Each row comes from the steps of one walk. Every step used is in the known rows, and no mark comes twice. Write the walk behind each row, first mark first.
(in the rows, 128 means zero)
Known rows
S, P, B, R: [100 119 123 148 168 151  86 103 139 139 131 110  92  90 182 103  97 145
 153 118 134 121 162 135 123 167 118 183 130 139 179 201 123 105 111  43
 143 114 118 161 145 138  81 143 132 149 192  30  93 109 182 133 142 140
 136  78  57 128 176 105  71 130 133 135 128 124]
U, R: [ 89 149 123 129 133 163  68  87 138 150 183  95 147  80 154 127  55 128
 144 144 133 159 143 131 159 162 113 107 149 150 208 150 133 107 109  76
 106 113 143 132 118 148  75 143 116 143  88  65 131 135 164 119 127 136
 110 130 120  98 188 163  95 122 114 125 116 157]
G, R, W, C: [ 94 189 109 104 124 136  44 101 162 132 175 107 126  79 111  83  66  92
 128 104 141 182 135 108 184 159 129 148 166  94 145 172 138  80 121  71
 104 169 153 144  95 184  77 159 106 103 116  65 139 154 176 140 126 150
 108 108 123 156 143 152 132 131 108 138 140 138]
T, Q, H, S, R, W, C: [ 77 179  84  82 124 156 102  43 151 110 129 110 142 101 126  93  45 115
 185 166 150 131 136 105 187 132  96 146 143 118 168 194 126 105 120  84
  56 137 206 148 129 151  84 130 151 114 124 100 159 181 187 156 122 129
  97 117  88 150 164 127 111  85 103 170  99  97]
Q, H, S, P, B, R: [ 68 169 112 108 145 153 139  74 136 118 114 121 106 121 189 148  80 164
 145 154 151 129 137 104 124 135 128 170 107 131 170 202 137 117  94  78
 102 101 166 168 135 128  90 117 144 158 165  72 123 134 170 123 135 146
  97  98  51 134 216 122 102  85 127 172 123  83]
U, R, S, H: [112 135 113 124 140 169 101  71 117 144 174 111 135 118 162 131  75 146
 142 154 140 148 141 113 158 155 143 128 125 138 194 164 116 113 127  72
 103 138 146 132 117 124  92 138 132 134  91  80 150 131 138 118 126 160
 104 121 125 102 177 161  90 122 115 131 122 192]
C, W: [ 88 157 140 119 166 181  87  96 157 118 180  88  93  98 126  48  87 109
 144 132 157 157 144 137 132 140 125 164 133  92 149 172 125 105  98  53
 107 124 160 118 109 171  72 140 129 114 124  67 138 126 161 126 117 159
 145 128  62 154 160 156  91 161 120 128 118 114]
H, Z: [ 78 141 134 145 164 159  63 109 171 170 145 102 113  66 136 132  87 142
 145 142 101 129 129  70 128 147 112 146 136 118 183 191 131  87 126  39
 102 126 133 152 136 162  89 144 149 102 118  82  99 121 168 120 140 117
 131 133  87 132 200 169 117 125 158 103 106 118]
Q, H, S, P: [ 63 167 119 100 172 158 150  69 127 115 124 127 115 125 177 161  59 166
 149 162 163 127 129  99 128 128 119 157 108 129 167 201 141 113 106  85
  97 101 183 167 132 130  92 107 145 142 165  91 134 145 165 124 140 140
  97 104  50 140 226 121  94 104 128 164 129  80]
Z, H, S, P, B, R, U, X: [131 132 155 110 177 140 126  61 159 119  91 112  80 122 162 146 117 165
 167 138 162 146 135  72 110 116 120 180 137 126 181 188 139  92 120  49
  98 110 120 108 144 105  97 128 163 130 146  65  97 155 127  73 159 144
 125  97  76 126 187 118  78  94  97 132 106 127]
P, B, R, S: [100 146  94 152  99 150  61 105 141 142 138  97  95  98 167  92 134 137
 142 101 117 135 163 128 124 166 141 169 111 125 154 187  87 110  82  38
 133 130 121 142 156 140  69 154 139 143 137  60 108 102 164 140 115 161
 120  94 100 146 149 122 112 102 126 158  96 141]
Z, H: [ 89 127 151 104 184 157 119  73 151 139 130  94  95 121 152 121  91 139
 163 126 177 161 130 102 104 138 132 164 131 115 157 181 124  85 122  65
  99 102 156 101 130 150  79 124 141 114 124 103 115 154 124 118 153 134
 137 111  99 155 182 136  69 136 119 137 122 134]
A, X, G, R, S, P: [151 146 108 157 165 141 134 110 126 115 125 111 108 126 116 119  66 113
 174 105 125 148 137  99 130 157 116 126 113 124 164 195 126 126 155  54
 136 139 148 139 122 133  94 127 114 137  75  62 131 154 166 163 128 126
 151 138 103 148 192 147  63 133 111 114 150  97]
N, G, R: [134 150 136 111 132 169  59  99 149 169 147 114 124  58 132 143  46 113
 126 118 142 151 142 104 151 153 118 119 131  92 188 191 127  73 102  65
 111 153 171 124  88 168  53 124 100 107 108  70 146 136 141 157 106 142
 134 143 130 162 188 149  89 120 109  76 116 137]
Z, H, S: [104 153 160 101 183 152 132  66 157 126 107 100  89 119 150 153 106 154
 169 130 166 147 128  64 106 123 112 166 130 100 165 180 139  87 125  53
  89 113 155 111 140 138  86 124 163 118 118  94 109 153 122 101 154 128
 129 111  94 151 186 131  83 114 109 150 111 124]
U, X, G, R, S: [134 138 106 169 152 142 111  89 135 109 167 115 136  81 121  99  61 105
 151 123 147 162 152 124 140 147 108 109 127 139 184 156 100 104 124  54
 137 143 130 123 135 117  88 147 120 117  66  79 143 150 153  96 130 156
 112 141 121 131 190 153 109 148  97 105 141 124]
A, X: [118 170 118 128 159 152 111 108 133 135 145 101 113 126 113 120  63 127
 177 114 137 152 139 121 130 163 118 135 118 135 176 188 119 121 126  61
 121 108 152 127 135 147  85 134 109 153  89  57 121 173 166 156 135 126
 143 112  87 149 184 141  62 138 112 133 137 100]
B, R, U, X: [123 120 123 135 116 127  38  75 156 125 162  96 129 131 125 115  81 127
 148 126 124 172 158 139 140 107 120 155 145 171 169 163 135  88  70  67
 105  91 105 124 110 136  93 125 130 144 114  80 102 155 152 109 122 186
 113 119 111 109 185 114 119  72 123 101 143 163]
P, B: [ 76 156 118 143 141 166  72 105 145 156 136 107 102  69 151  98 112 136
 150  97 138 131 156 136 124 172 119 154 112 113 164 187  82 107  96  45
 138 120 147 134 164 150  50 157 129 131 146  49 111 108 175 130 126 135
 128  94  76 152 161 127  97 148 122 153  80 114]
G, R, W: [115 176 122 106 132 133  50 108 164 140 181 114 117  77 128 105  71 108
 116 121 136 173 128 127 176 155 125 137 156  97 157 175 133  82 114  77
 108 161 146 129 105 175  76 159 106 112  98  74 137 156 163 127 126 152
 118 103 123 143 152 148 129 138 118 129 141 135]
N, G: [103 139 135 122 140 180  76  99 120 159 135 106 122  75 122 138  47 127
 141 131 152 136 149 104 144 155 108 134 113 107 179 186 117  92  94  67
 108 131 185 122  92 163  58 106 112 110 124  87 140 135 144 166 108 135
 137 148 114 167 205 132  73 130 120  86 110 131]
X, U, R, S: [109 116 135 118 176 162  76  67 127 134 149 106 141 122 115 142  82 129
 134 132 128 124 156 115 147 132 102 115 137 166 150 154 108 131 107  82
 118 110 144 169 134 141  75 122 187 129  92 126 142 120 158 118 113 159
 134 148 141 118 224 121  95 113 118 119 111 142]
R, W: [ 66 168 120 118 131 149  71 115 116 121 165 102 111 103 104  94  76 125
 129 147 151 155 133 129 176 161 111 163 134 114 139 162 121 118  98  84
 101 140 172 123 104 175  86 130 118 113 120 100 132 162 168 138 128 144
 120 115 100 148 174 117 115 155 133 144 130 126]
Z, H, S, P, B, R, U: [124 130 158 105 180 144 120  61 158 121  85 109  75 127 165 154 122 166
 165 130 158 141 132  66 109 114 119 186 135 114 168 194 144  89 121  48
  94 110 130 117 139 120  94 121 168 128 155  72  93 143 128  90 157 140
 132  99  78 133 186 112  76  88 109 135 105 129]
G, R, S, P, B: [150 141 109 121 155 142  76  92 145 145 162 128 109  92 171 124  93 136
 124 106 131 150 138 108 146 155 143 140 137  97 161 207 111  78 133  45
 134 167 128 151 142 137  84 156 128 107 139  64 137 125 155 129 127 159
 117  83 109 151 145 138 100 131 119 125 131 140]
Z, H, S, R, U, X, A: [147 145 157  99 191 148 127  53 164 110 114 117 108 125 153 159 119 155
 169 146 161 146 136  81 127 102 116 163 165 115 185 168 150  83 135  58
 109 134 135 108 138 124  83 120 178 128  99 105 123 163 107  88 154 144
 126 114  90 131 205 144  73 102  97 138 100 130]
Z, H, S, R: [129 153 157 106 182 151 137  64 165 121 108  99 101 125 177 157 106 154
 168 141 156 144 131  71 118 123 122 165 155  96 180 182 151  77 133  61
 109 129 142 117 128 142  80 126 174 133 119  90 112 148 117 107 152 130
 130 110 101 135 181 143  74 111 106 156 107 131]
A, X, G, R, W, C: [120 177 100 151 139 138 112 115 137 111 129  98 116 112  86  89  61  86
 175  95 128 165 136  97 150 163 110 132 129 119 152 177 131 128 147  62
 123 144 161 134 102 157  83 132 105 134  66  55 133 167 182 170 125 122
 145 150 111 156 184 157  84 132 100 127 144  95]
B, P: [ 74 156 142 142 145 148  89  92 123 115 177  86 114 114 133 124  68 117
 178 109 161 133 144 145 105 158 105 182 128 125 146 177 149  99  89  81
  98 114 144 152 128 150  64 147 120 125 166  77 100 124 164 130 134 148
 106 116  96 156 213  97 100 143 154 121 180 137]
S, R, W: [119 164 116 131 140 152  86 106 138 115 166 100 141 113 166 107  79 127
 140 161 132 147 143 140 186 157 126 156 186 105 176 167 146  91 117  91
 146 165 144 139  88 181  68 131 143 147 121  86 133 146 154 151 124 146
 127 113 110 118 168 142  92 149 127 158 121 143]
N, G, R, W, C: [115 170 120 103 107 163  53 107 138 152 142 109 124  62 105 113  45 101
 123 121 146 163 140  94 181 161 123 134 142  86 169 184 132  83 105  73
  99 174 182 125  66 178  60 123  96  95 117  71 153 148 154 163 106 141
 124 147 133 171 177 148 102 121 101  90 117 138]
S, P, B, R, W: [ 95 127 117 143 156 149  83 110 133 133 129 112  88  92 174  95  99 144
 145 129 137 125 155 137 140 172 118 189 133 136 171 195 124 116 108  54
 136 125 123 156 136 141  87 142 129 147 188  34  97 119 184 131 141 141
 135  77  56 129 171 103  79 133 133 138 125 123]

Which walk is each row?
[139 144 163  98 182 150 126  55 164 121 100 104 103 135 163 164 109 159
 167 141 157 150 128  67 123 107 119 164 159 100 170 184 154  74 130  64
 104 125 142 111 122 138  81 119 178 126 124  98 110 153 111 100 149 138
 129 115 101 134 185 135  79 102 105 142  99 136] | Z, H, S, R, U
[110 110 142 114 191 162  85  64 141 147 138 112 133 121 120 144  90 135
 132 140 117 112 152  97 143 128 113 127 133 163 164 161 114 128 124  76
 113 115 135 171 131 140  80 127 196 125  91 116 136 113 151 106 121 155
 140 149 132 108 232 137 100 110 127 111 114 153] | X, U, R, S, H, Z
[122 111 121 151 116 125  50  78 151 118 151  95 130 129 117 111  81 118
 153 120 123 168 158 133 137 105 110 151 140 173 164 158 134  93  77  67
 110  93 111 126 105 135  91 119 132 143 104  86 101 148 155 116 118 182
 119 138 118 112 195 117 120  76 125  92 143 157] | B, R, U, X, G
[123 153 136 120 189 152 107  94 139 131 126 105 117 140  89 129  71 120
 170 107 131 130 150 120 124 145 100 133 120 154 154 181 115 137 124  74
 130  92 149 150 140 150  76 123 149 155  84  81 123 163 168 149 127 133
 160 130  98 146 216 119  63 128 113 126 134  90] | A, X, U
[108 108 127 141 168 149  75  93 137 139 123 117  96 102 171 113  97 152
 151 117 136 127 157 132 130 150 114 182 132 142 172 203 122 102 106  48
 137 110 116 154 139 132  82 135 137 141 197  38  93 115 178 126 137 148
 134  82  54 126 180  96  73 119 134 117 120 129] | S, P, B, R, U
[129 155 131 120 171 151 102  93 138 134 136 101 128 132  99 132  65 119
 166 120 124 137 147 123 137 152 104 114 131 167 178 169 122 146 125  82
 123  95 141 144 133 142  78 128 144 163  65  69 128 161 169 138 124 132
 151 137 109 120 221 138  62 118 102 122 126 105] | A, X, U, R
[ 83 151 104  84 156 157 114  43 149 124 127 121 127  95 139 118  41 134
 187 165 155 116 134 112 157 126  87 138 116 130 176 206 121 106 120  73
  57 110 200 147 155 133  90 127 148 116 134  94 149 175 183 145 133 126
 107 105  69 148 179 112  93  90 115 149 109  87] | T, Q, H, S, P
[116 108 123 142 178 147  75  93 138 127 135 129 100  91 160 109 108 147
 153 123 139 122 164 149 133 146 113 181 140 159 184 188 121 114 112  44
 144 118 109 151 156 120  85 135 136 144 171  44 106 126 171 114 144 153
 130  81  44 122 200 108  70 121 126 113 121 121] | S, P, B, R, U, X, A
[121 114 133 155 162 140  79  86 150 129 135 113 128  91 105 126  66 101
 151  95 129 160 139 105 135 115  92 116 131 118 141 172 130  87 125  62
 127 130 157 138 102 159  63 121 132 100  86 102 129 121 162 140 114 146
 142 165 127 144 202 136 114 125 126  82 129 127] | X, G, R, U
[121 124 137 119 161 145  58  66 130 131 154 123 139 119  93 137  65 147
 150 130 156 169 143 135 154  99 108 130 138 155 167 171 110  86  89  71
 108  98 135 108 126 122  82 121 129 108 124  93 129 171 150  81 129 176
 108 119  92 125 198 110 100 124 109  80 112 139] | R, U, X
[ 97 169 112 116 147 153 150  60 133 102 120 127 140 132 167 160  63 152
 153 168 150 141 132 104 145 108 122 135 130 133 177 182 140 107 102  94
 112 116 172 149 112 127  82 104 155 151 120 101 144 150 153 112 125 155
  94 137  77 123 232 140 106  92 113 154 113  90] | Q, H, S, R, U, X, G
[109 142 104 131 119 164  79  83 111 139 180 101 142 105 156 132  74 142
 136 151 132 155 140 110 164 159 131 110 135 140 189 159 113 114 114  68
 102 136 143 133 124 128  91 138 129 126  86  89 150 134 150 123 120 155
 100 127 133 110 177 158  97 115 115 129 114 170] | U, R, S
[117 139 154 112 179 146 132  70 160 123  91 104  74 118 178 142 120 160
 166 130 157 136 136  68 102 132 119 187 134 110 174 190 144  95 126  46
  99 113 131 123 144 124  91 130 164 133 150  65  92 139 132  99 159 131
 133  96  77 138 180 122  75  99 108 151 111 124] | Z, H, S, P, B, R
[136 132 114 166 164 144 120  86 150 124 155 124 127  79 125 102  66 112
 152 132 136 150 147 105 135 142 119 123 124 135 196 165 108 104 140  47
 133 149 121 126 132 112  95 152 129 114  66  67 140 144 147  85 137 150
 119 145 113 118 195 168 113 144 105  98 141 133] | U, X, G, R, S, H, Z
[161 131 128 126 171 153  75  71 147 114 166 124 160 118 149 137  85 138
 157 149 134 147 154 152 169 109 121 138 194 140 194 163 140  78 120  78
 157 142 121 131 114 144  64 123 156 142 107  95 140 153 137 118 125 168
 122 116  93 110 204 142  78 124 116 112 111 146] | S, R, U, X, A
[ 78 159 101  85 144 157 104  43 155 126 132 116 131  97 129 117  45 127
 184 160 152 125 134 111 157 125  87 129 113 127 172 201 114 105 112  75
  53 110 206 140 155 139  82 129 147 115 116 103 152 175 178 146 126 128
 104 112  81 152 175 119 106  85 113 153 101  90] | T, Q, H, S
[138 132 103 174 157 145 115  94 132 112 153 124 123  73 135  94  72 114
 152 120 146 153 156 126 139 157 112 122 126 139 189 169  95 109 129  47
 149 147 119 128 146 107  87 153 120 122  91  55 138 139 162  91 134 152
 117 128 103 126 185 147 100 152  92 109 131 114] | U, X, G, R, S, P, B
[145 151 120 148 155 138 108 103 142 126 126 109 115 123  92 122  63 106
 173  97 126 161 133 105 133 138 107 117 120 130 161 187 128 118 139  63
 128 123 151 126 112 144  78 124 109 135  62  66 129 161 168 156 123 130
 153 150 108 144 197 148  76 124 108  99 137  99] | A, X, G, R, U
[117 113 105 134 179 159 114  89  87 120 150 119 109 137 160 130  86 165
 146 136 147 128 141  97 137 149 129 162 113 119 141 204 104 104 130  47
 123 144 149 159 139 120 106 118 148 104 168 104 139 130 148 147 132 158
 117  95  91 159 175 104  75 146 140 128 141 138] | R, S, P
[159 174 141 126 160 147 100  65 155 112 130 121 140 113 150 178  91 160
 160 147 124 133 147  83 159 104  89 139 169 111 196 174 153  80 113  60
 127 140 130 148 125 130  77 130 175 143 117  71 117 146 145  98 130 152
 107 117  98 111 188 127 108  99 103 136  98 131] | H, S, R, U, X
[103 140 101 144 114 154  77  95 146 144 132 105  91 107 170  90 136 139
 145 104 122 131 164 127 121 162 149 182 104 123 156 192  89 110  93  40
 132 131 122 142 151 136  71 154 142 147 141  50 109 100 156 136 119 163
 122  87  95 140 148 125 108 106 125 160 103 155] | P, B, R, S, H
[158 169 140 124 172 149  95  66 158 104 135 132 140 107 142 178 105 155
 160 146 122 124 151  91 160  98  89 143 172 117 197 163 155  89 118  54
 131 148 131 153 137 131  73 127 180 141 104  85 126 147 139 104 132 154
 112 117  90 115 207 133 105  97 107 133  98 125] | H, S, R, U, X, A
[139 139 141  99 154 134  35  76 174 156 165 124 131  96 122 145  69 124
 128 101 133 177 131 121 154 110 124 122 157 112 157 190 135  56 109  69
 111 128 137 130 114 158  67 143 119 104 115  80 128 145 151 114 121 167
 121 109 117 138 167 135 117 111 118  88 125 147] | G, R, U
[124 142 115 169 157 141 106  92 150 117 169 113 139  67 120  96  50  99
 155 117 146 164 155 133 138 148  99 109 133 144 193 151 110 101 121  58
 139 130 130 122 132 127  81 151 112 126  65  67 137 151 161  94 134 149
 118 142 115 124 194 155 107 152  97 103 143 116] | U, X, G, R
[114 125 113 116 177 167 129  70 107 133 149 123 107 152 149 124  95 158
 149 131 154 129 145 101 128 138 148 175  96 107 142 194  97  98 133  55
 114 145 164 144 129 128  95 126 151 109 133 107 148 132 122 140 128 170
 118  97 105 155 166 122  87 146 135 141 141 175] | R, S, H
[150 144 135 105 151 131  42  72 173 149 174 129 136  91 118 137  63 122
 129 111 139 183 136 130 157 112 125 113 158 126 176 181 127  61 108  69
 116 130 122 117 121 141  75 150 113 108 101  68 134 162 148  88 129 173
 111 107 115 126 170 141 118 116 102  83 129 146] | G, R, U, X
[112 137 162 102 203 152 143  65 151 121 100 106  83 119 166 155  99 163
 168 138 169 137 129  62 105 126 110 177 134 106 171 190 148  88 138  49
  96 114 148 123 139 128  95 123 164 120 147  84 104 153 129  98 164 126
 134 101  77 145 189 121  66 117 111 144 120 120] | Z, H, S, P
[117 119  99 141 165 163 109  93  91 127 137 122  97 121 167 119 107 167
 142 126 143 121 145 103 136 161 135 167 106 114 142 209  87 110 127  40
 131 150 142 156 155 117  95 130 150 108 176  86 134 118 155 142 129 153
 118  85  82 159 165 104  74 147 135 138 117 132] | R, S, P, B
